Each row comes from the steps of one path. Every step used is in the known rows, and no mark comes twice. Write the path behind each row, first mark first.
In the rows, 128 means zero.
Known rows:
pesuv-nabup-tizop-duseti-zataz-bufas: [119 125 165 124 126 105  97 106 151 171  97  98  48 123 163 172 161  80
 119 135 137 142  97 142 101 139 117 150 133 146 155  65 128  90 120 214
 188 132 134  64 124 142 162 125]
safa-nata: [133 132 154 116 100 154 123 142 104 162  97 122 126 125  86 140 110 149
 148 144 122  38 134 155 151 109 140 125 136 106 136 143 165 152 128 115
 113  88 114 130 132 120 138 103]
lorip-nata-rupof: [133 103 157 129 145 137 144 174 143 131 135 144 133 125  83  90 111 151
 128 153 156 215 123 101 125 107 143 120 131  87 113  99 158 168 133 101
 142  76 114 105 130 108 134 116]
tizop-nabup-pesuv-benet: [126 170 166 148 129  99  96  99 150 119 111 113 123 113 135 132 127 157
 108 108 102 140 161 148 142 174 109 145 126 130  98 160 132 121 135  88
 183 112 121 187 117 142 145 138]
tizop-duseti-zataz-bufas-busize-kasot: [ 86 153 180 156 147 109 120 118 138 206  77  94 111 117 120 193  96  80
 102  96 134  99 136 126 152 172 149 152 136 142 144  78 127 122 157 155
 155  99 174 110 199 174 158 134]
vugepur-fovi: [132 119 144 129 124 145 119 119 120 134 102  82 117 167  67 156 114 130
 136 132 132  72 140 119 149 122 117 145 137 100 141 146 149 165 117 163
  70 150 108 138 134 134 138 141]
benet-vugepur: [105 116 156 125 137 138 140  91 126 141 121 110 157 108 139  96 129 134
 151 124 141  94 145 137 149 143 129 138 140 102 151 122 124 149 125 117
 114 119 142 149 137 145 141 144]
sofe-lorip-nata-rupof-lasav: [114 103  71 117 155 116 168 229 148 104 120 189 176  93 114  81 120 153
 116 165 157 209 122  91 155 122 145 111 122  65 120  81 140 159 163 122
 162  67 108  79 159  72 115 112]
rupof-nata-safa-zefos: [142  90 101  75  97 142 138 210  89 153 126  88 133 128  71 159 119 137
 177 143 124 159 102  76 163  47 147 127 137  96 156 114 178 145 115 122
 159 102 125 150 143 102 106  80]
rupof-lasav: [111 111 116 138 129 136 139 148 142 121  70 143 149 113 123 138 140 131
 140 143 124  78 137 133 176 163 122 156 144  93 135 110 147 164 126 128
 152 108 121 162 159 131 129 133]
busize-bufas: [196 123 143 122 146 153 145 104 145 138  98 125 149 137 109 147  88 147
 124 143 111  83 139 144 126 111 139 145 158 112 162  88 150 138  98 133
 171  85 138 145 131 140 155 135]
benet-vugepur-fovi-sofe-lorip-nata-safa: [122 105  26  71 114 140 169 198 117  55 157 117 192 120 139 102 105 107
 166 150 162 207 121 102 152  51 181 100 116 100 163 118 125 130 124 154
  89 141 132  72 104  87  86 121]
sofe-fovi: [111 116  79 118 121 143 121 136  95 136 107 146 107 112  79 141  98 124
 141 123 145 122 142 119 138 123 124 149 129 107 133 121 166 162 126 101
 126 107 106 104 149 121 122 139]
tizop-nabup-pesuv-benet-vugepur-fovi-sofe-lorip-nata: [137 187  72 114 114  95 137 142 130  52 155 100 175  93 170  67 125 155
 108 121 138 241 152 133 159 129 160  97  99 118 102 172 104  87 134 110
 132 145 128 150  82 107 106 124]
vugepur-benet-pesuv-nabup-tizop-duseti-zataz-bufas-busize: [115 152 177 152 111 110  97 106 120 168 137 159  77 160 177 171 184 111
  87 112 125 161  84 132  76 134 127 105 124 144  81 121  72  60 135 185
 130 155 169  70 131 128 144 141]
vugepur-fovi-sofe: [157 114 108 123  93 160 132 133 144  69 103  94 134 141 100 138 114 113
 134 150 113  78 123 135 157 109 143 140 136 121 152 162 146 152 107 171
  80 156 118 141 112 130 126 127]
vugepur-benet-pesuv-nabup-tizop: [104 139 137 133 121 134  98 103 112 121 149 193  79 170 163 128 153 156
 126 152  92 138  97 105  70  98 104 104 132 140  96 170  85 112 113 149
 100 155 123 101 108 113 121 135]
nabup-tizop-duseti-zataz-bufas-busize: [131 133 183 135 128 122 100 101 146 187  90  97  80 102 156 185 136  97
  76  99 146 104 120 139 129 139 119 132 141 124 125  69 127  79 141 185
 161  79 156  83 141 138 167 132]
fovi-sofe-lorip-nata: [152 144  62 105 108 136 161 165 148  77 127 136 173  93 120 108  98 139
 145 171 141 204 116 110 153  69 185  99 119 105 167 112 128 126 140 132
 137  72 119  72 108  90 125  95]
nabup-pesuv: [112 129 151 146 129 133 117 103 144 141 104 142 157 123 137 144 100 138
 105 124 144  95 145 127 154 162 117 133 141 107 135 122 140 130 146 115
 129 118 133 154 153 117 147 155]
duseti-tizop: [136 115 131 146 139 138 132 106 144 132 108  90 115 127 130 138 118 143
 140 156 122  76 130 121 111 121 115 124 145 183 160  71 142 157 120 133
 138  97 112 102 137 124 132  95]
sofe-fovi-vugepur-benet-pesuv-nabup-tizop-duseti-zataz: [121 116  65 122 125 123 121 103  69 182 203 232  79 123 147 161 162  56
 119  86 184 167  92 122  50 141 102 110 103 137  97 129  99  89 129 147
 140 236 145 112 117 164  95 145]
sofe-lorip-nata-rupof: [130 115 110 109 155 121 158 190 142 119 151 161 159 109  93  84  90 158
 122 158 158 220 124  83 125  84 152  99 122  83 135  94 138 149 164 121
 134  62 109  52 137  73 135 111]
bufas-busize: [128 134 168 138 130 143 115 104 130 146 102  93 134 111  89 160 107 164
 115 132 118 102 142 128 170 139 138 130 134  95 106 130 128 143 134 123
  95  92 149 107 133 119 147 123]
zefos-safa-nata: [137 120 142  98  93 159 122 147 113 195 101 149 135 163  83 139 108 106
 133 137 133  32 125 115 146 102 143 147 134 111  96 126 184 130 123 119
 130 100 118 117 154  99 127 114]
fovi-vugepur-benet-pesuv-nabup-tizop-duseti-zataz-bufas: [135 113 147 126 114 109 130  98 118 170 188 184  93 154 187 178 204  77
 114 109 140 138  84 137  45 138 114 117 132 166 135 101  69  65 133 161
 170 211 174 119 128 177 135 161]
nabup-pesuv-benet: [126 176 158 140 108 129 122 109 146 134 112 132 119 122 132 130 116 138
 109 133 120 106 144 124 133 173 114 122 141 117 125 155 118 132 143 112
 140 156 129 199 140 130 147 145]
rupof-nata: [120 127 121 140 127 137 131 163  95 152 113 108 132 133  73 139 110 146
 155 129 129 137 129 122 157 111 139 111 130  96 146 133 159 157 118 115
 127  92 117 162 136 136 130 125]
zefos-safa-nata-lorip: [130  97 134  82 102 160 133 194 132 185 118 171 135 147  86  96  98  97
 113 146 119  33 120 139 164  97 132 151 132 111 120 126 159 122 139 130
 126  89 114 100 148  91 129 103]
duseti-tizop-nabup-pesuv-benet: [137 163 146 163 141  95 104  97 161 107 116  89 106 112 169 129 132 165
 104 124  96 127 155 142 106 167  97 128 129 212 103 107 132 122 126  92
 200 106 114 159 114 130 128 103]
kasot-busize-bufas: [199 122 148 152 162 188 132  97 141 151 103 102 150 111 103 150  68 160
 131 146  98  66 106 121 158 131 163 157 159  97 186 109 184 149 113 129
 159  82 121 120 123 136 166 138]
zataz-duseti-tizop-nabup-pesuv-benet-vugepur-fovi-sofe: [163 144 137 159 152 107 139 118 163  25 140  55 121 120 203  87 166 111
 104  89  59 130 141 182 132 175 121 142 113 245 116 165 102  83 110 105
 109 169 135 187  98 150 105 129]
zataz-duseti-tizop-nabup: [148  93 174 162 196 100 122 120 161 100 112  64 107 136 130 148 146 136
 143  99  65 120 139 167 125 134 113 172 118 220 143  96 144 120 117  94
 145  44 108  94 127 147 138 108]
duseti-zataz: [136 134 152 132 136 143 140 117 139 169  96  97 128 126 104 153 123 110
 145 125 133  92 135 119 130 151 132 136 146 110 156  71 154 154 136 185
 167 170 129 138 149 133 152 130]
duseti-tizop-nabup-pesuv-benet-vugepur-fovi-sofe-lorip: [146 168  58 128 126  97 135 114 154  34 154  81 161  94 221  74 128 149
  94 129  98 126 149 144 129 143 127  95 114 218 129 147  93  92 136 141
 135 164 130 127  93 107  96 104]
benet-pesuv-nabup: [103 129 142 138 135 115 119 116 116 129 143 114 133 149 132 143 145 140
 150 152 124 141 103 119  99 128 142 137 121 125 124 132 117 132 109 135
 110 139 149 121 138 128 136 139]

Which path is each row?
[111 105 115 104 127 136 138 177 127 132 118 126 137 142  90 158 104 122
 176 147 160 204 128 102 131  76 147 132 133  95 140  79 161 158 116 104
 151  82 115 102 126 111 117 117]
lorip-nata-safa
[118 114  59 119 110 136 138 123  61 134 205 218 125 147 101 150 158 128
 151 127 130 170 110 119  80 134 128 122 110 138  97 160  95 133 125  73
 100 230 155 113 129 144  92 161]
sofe-fovi-vugepur-benet-pesuv-nabup
[137 167 116 127  84 149 141 110 138  64 133 109 147 117 174  83 130 116
 110 131 119  99 140 140 151 169 138 114 135 126 127 190 102 119 121 138
  84 232 147 225 110 137 117 154]
nabup-pesuv-benet-vugepur-fovi-sofe
[123 166 164 117 117 135 144  97 126 138 127  98 118 109 137  84 142 131
 159 132 116 107 145 128 134 153 128 125 139 113 144 150 105 150 126 112
 126 161 136 199 125 157 140 134]
pesuv-benet-vugepur
[110 172 155 132 113 132 126 100 117 131 132  95 130 141 144 100 129 129
 107 114 140  95 157 124 143 184 108 118 136 106 113 175 105 133 129 131
  75 222 136 223 134 139 131 165]
nabup-pesuv-benet-vugepur-fovi
[101 125 150 148 116 114  93  84 127 148 151 212  85 162 159 128 157 102
 120 121 149 144  89 126  72 102 100 112 111 123 101 192  84  94 116 150
  88 116 115 114 105 145 127 131]
vugepur-benet-pesuv-nabup-tizop-duseti
[107 132 145 142 149 104 104  95 127 176 138 127  87 121 179 154 146  66
 116 111 175 139  85 119  73 135 117 124 113 127 123  99 122  87 115 213
 152 142 141 118 127 149 142 126]
benet-pesuv-nabup-tizop-duseti-zataz
[119 127 146 152 111 141 138 119 115 133 139 194 159 187 118 124 143 139
 143 120 124  98 122 113  91 112 125 107 138 114 126 169 100 145 135 104
  98 134 127 166 151 137 131 155]
vugepur-benet-pesuv
[112 165 164 138 133 100 102  90 120 118 129  79 133 131 150 100 140 152
 108  90 123 128 175 150 151 186 104 140 120 121  88 181 116 118 124 109
 119 177 131 209 112 153 128 161]
tizop-nabup-pesuv-benet-vugepur-fovi
[107 119 157 125 131 113  85  80 144 153 114 134  58 107 143 146 125  97
 121 136 153 139 106 136 129 119 100 147 114 118 127 145 125 107 111 175
 116  80 107  82  93 145 146 107]
pesuv-nabup-tizop-duseti
[126  97  28 105 133 132 186 232 141  38 137 167 204  88 155  32 134 129
 114 162 159 201 119 106 174 119 169 103 117  74 122 123 122 142 139 149
 105 143 130 105 130  80  85 121]
benet-vugepur-fovi-sofe-lorip-nata-rupof-lasav
[112 139 151 152 124 115 110  94 126 175 142 193  83 161 166 139 163  74
 124 107 158 146  87 121  58 128 107 104 118 127 108 141  96  94 126 206
 132 182 127 122 115 149 128 129]
vugepur-benet-pesuv-nabup-tizop-duseti-zataz
[139 161 127 134 103 117 115 103 141  50 129  91 151 106 178  83 144 136
 103 105 104 134 156 166 159 172 130 138 121 144 101 201 114 106 115 117
 128 185 141 210  87 150 115 145]
tizop-nabup-pesuv-benet-vugepur-fovi-sofe
[112 121 161 154 150 101  92  95 150 127 104 125 162 115 143 144 113 159
 101  97 129 127 162 152 158 164 111 160 124 115 105 131 151 115 137  93
 171  71 129 138 129 132 145 148]
tizop-nabup-pesuv
[121 147  97 112 138 120 144 151 126 140 127 125 156 117  89 127  97 155
 146 153 161 198 133  94 142  84 155 103 120  80 152  96 135 137 150 123
 131  66 109  70 133  91 140 109]
sofe-lorip-nata
[132 149 176 167 182  91 124 106 142  95 139  45 108 144 174 106 163 127
 108  74  77 125 158 165 121 190  93 147 113 223 106 147 106  95 120  94
  97 167 125 185 122 153 118 142]
zataz-duseti-tizop-nabup-pesuv-benet-vugepur-fovi
[109 137 146 147 110 129 126 115 115 125 147 177 128 189 117 131 163 150
 156 151 104 148 103 119  90 122 132 117 128 125 109 174  90 138 122 128
  92 180 134 122 128 127 127 141]
vugepur-benet-pesuv-nabup
[123 164 157 116 113 140 136 107 109 133 130  67 105 144 106  99 143 125
 152 125 121  89 150 123 140 148 116 127 137 109 131 174 109 159 113 146
  71 208 125 201 120 156 132 145]
pesuv-benet-vugepur-fovi
[173 103  42  38  77 141 169 212 143  74 139 117 173  89 117 128 107 131
 165 184 136 226  86  69 155  12 193 115 126 105 171  94 150 114 138 138
 172  82 129  64 113  55 102  50]
fovi-sofe-lorip-nata-safa-zefos
[111 103  63 119 116 122 109  96  68 154 209 252  82 121 144 150 154  81
 113  97 172 168  95 131  62 117  94 120  97 136  92 175  88  93 121  92
  97 166 136 104 105 164  95 148]
sofe-fovi-vugepur-benet-pesuv-nabup-tizop-duseti
[111 116 148 122 133 144 130 100 104 140 120  77 141 148 109 111 129 127
 143 116 146  77 151 126 156 138 119 141 135  96 142 145 129 153 112 149
  58 167 131 155 133 143 132 153]
benet-vugepur-fovi
[136 101 170 180 197  90 112 111 172 101 113  95 133 129 166 148 133 136
 101  85  84 125 148 170 129 166 103 164 117 222 124  98 140  92 136  83
 152  56 122 116 138 129 138 134]
zataz-duseti-tizop-nabup-pesuv
[108 115  69  84 137 120 151 195 127 125 137 141 165 128  98 153  88 129
 167 155 162 214 126  84 133  53 157 105 121  88 160  77 144 143 146 124
 145  70 114  49 132  76 115 113]
sofe-lorip-nata-safa
[119 159 140 157 145 100 107  85 132 108 135  54 119 131 178  95 145 157
  99 105 118 114 167 141 115 178  89 124 126 200  93 133 116 120 113 112
 133 171 122 179 108 145 110 124]
duseti-tizop-nabup-pesuv-benet-vugepur-fovi
[139 107 137 153 159 107 108  99 153 113 104  73 118 122 135 139 130 164
 137 130 105 110 147 143 119 121 108 150 131 198 130  81 154 145 111 108
 184  51 107  88 115 139 131  89]
duseti-tizop-nabup
[131 103  61 121 109 147 150 129  62 140 200 229 155 145 102 146 141 118
 137  98 147 121 128 115  82 126 122 113 125 127 116 155 105 139 138  43
 107 186 149 157 152 158  98 172]
sofe-fovi-vugepur-benet-pesuv
[125 111 146 101 110 157 133 191 126 155 114 143 126 108  86  95  99 138
 129 150 105  35 129 182 168 103 130 130 134 108 159 142 136 141 146 125
 109  77 109 109 126 110 142  95]
safa-nata-lorip
[141 102  71 109 105 160 144 119  82 147 165 218 123 128  69 149 128 125
 145 113 130 118 147 129 120 132 114 128 129 121 124 149 122 158 140  65
 113 192 127 126 127 151 103 152]
sofe-fovi-vugepur-benet
[147 102 163 154 175 131 146 131 160 116 113  82 103 144 124 147 134 112
 147 125  81  89 123 143 118 130 118 147 132 209 169  87 131 133 124 116
 103  88 115 108 149 134 141 118]
zataz-duseti-tizop
[139  98 162 114 117 154 134 183 124 145 120 160 127 119  85  99 107 154
 124 151 118  59 124 144 133 109 137 125 135 102 118 145 170 165 144 113
 116  87 116 107 140 102 132 105]
safa-nata-rupof
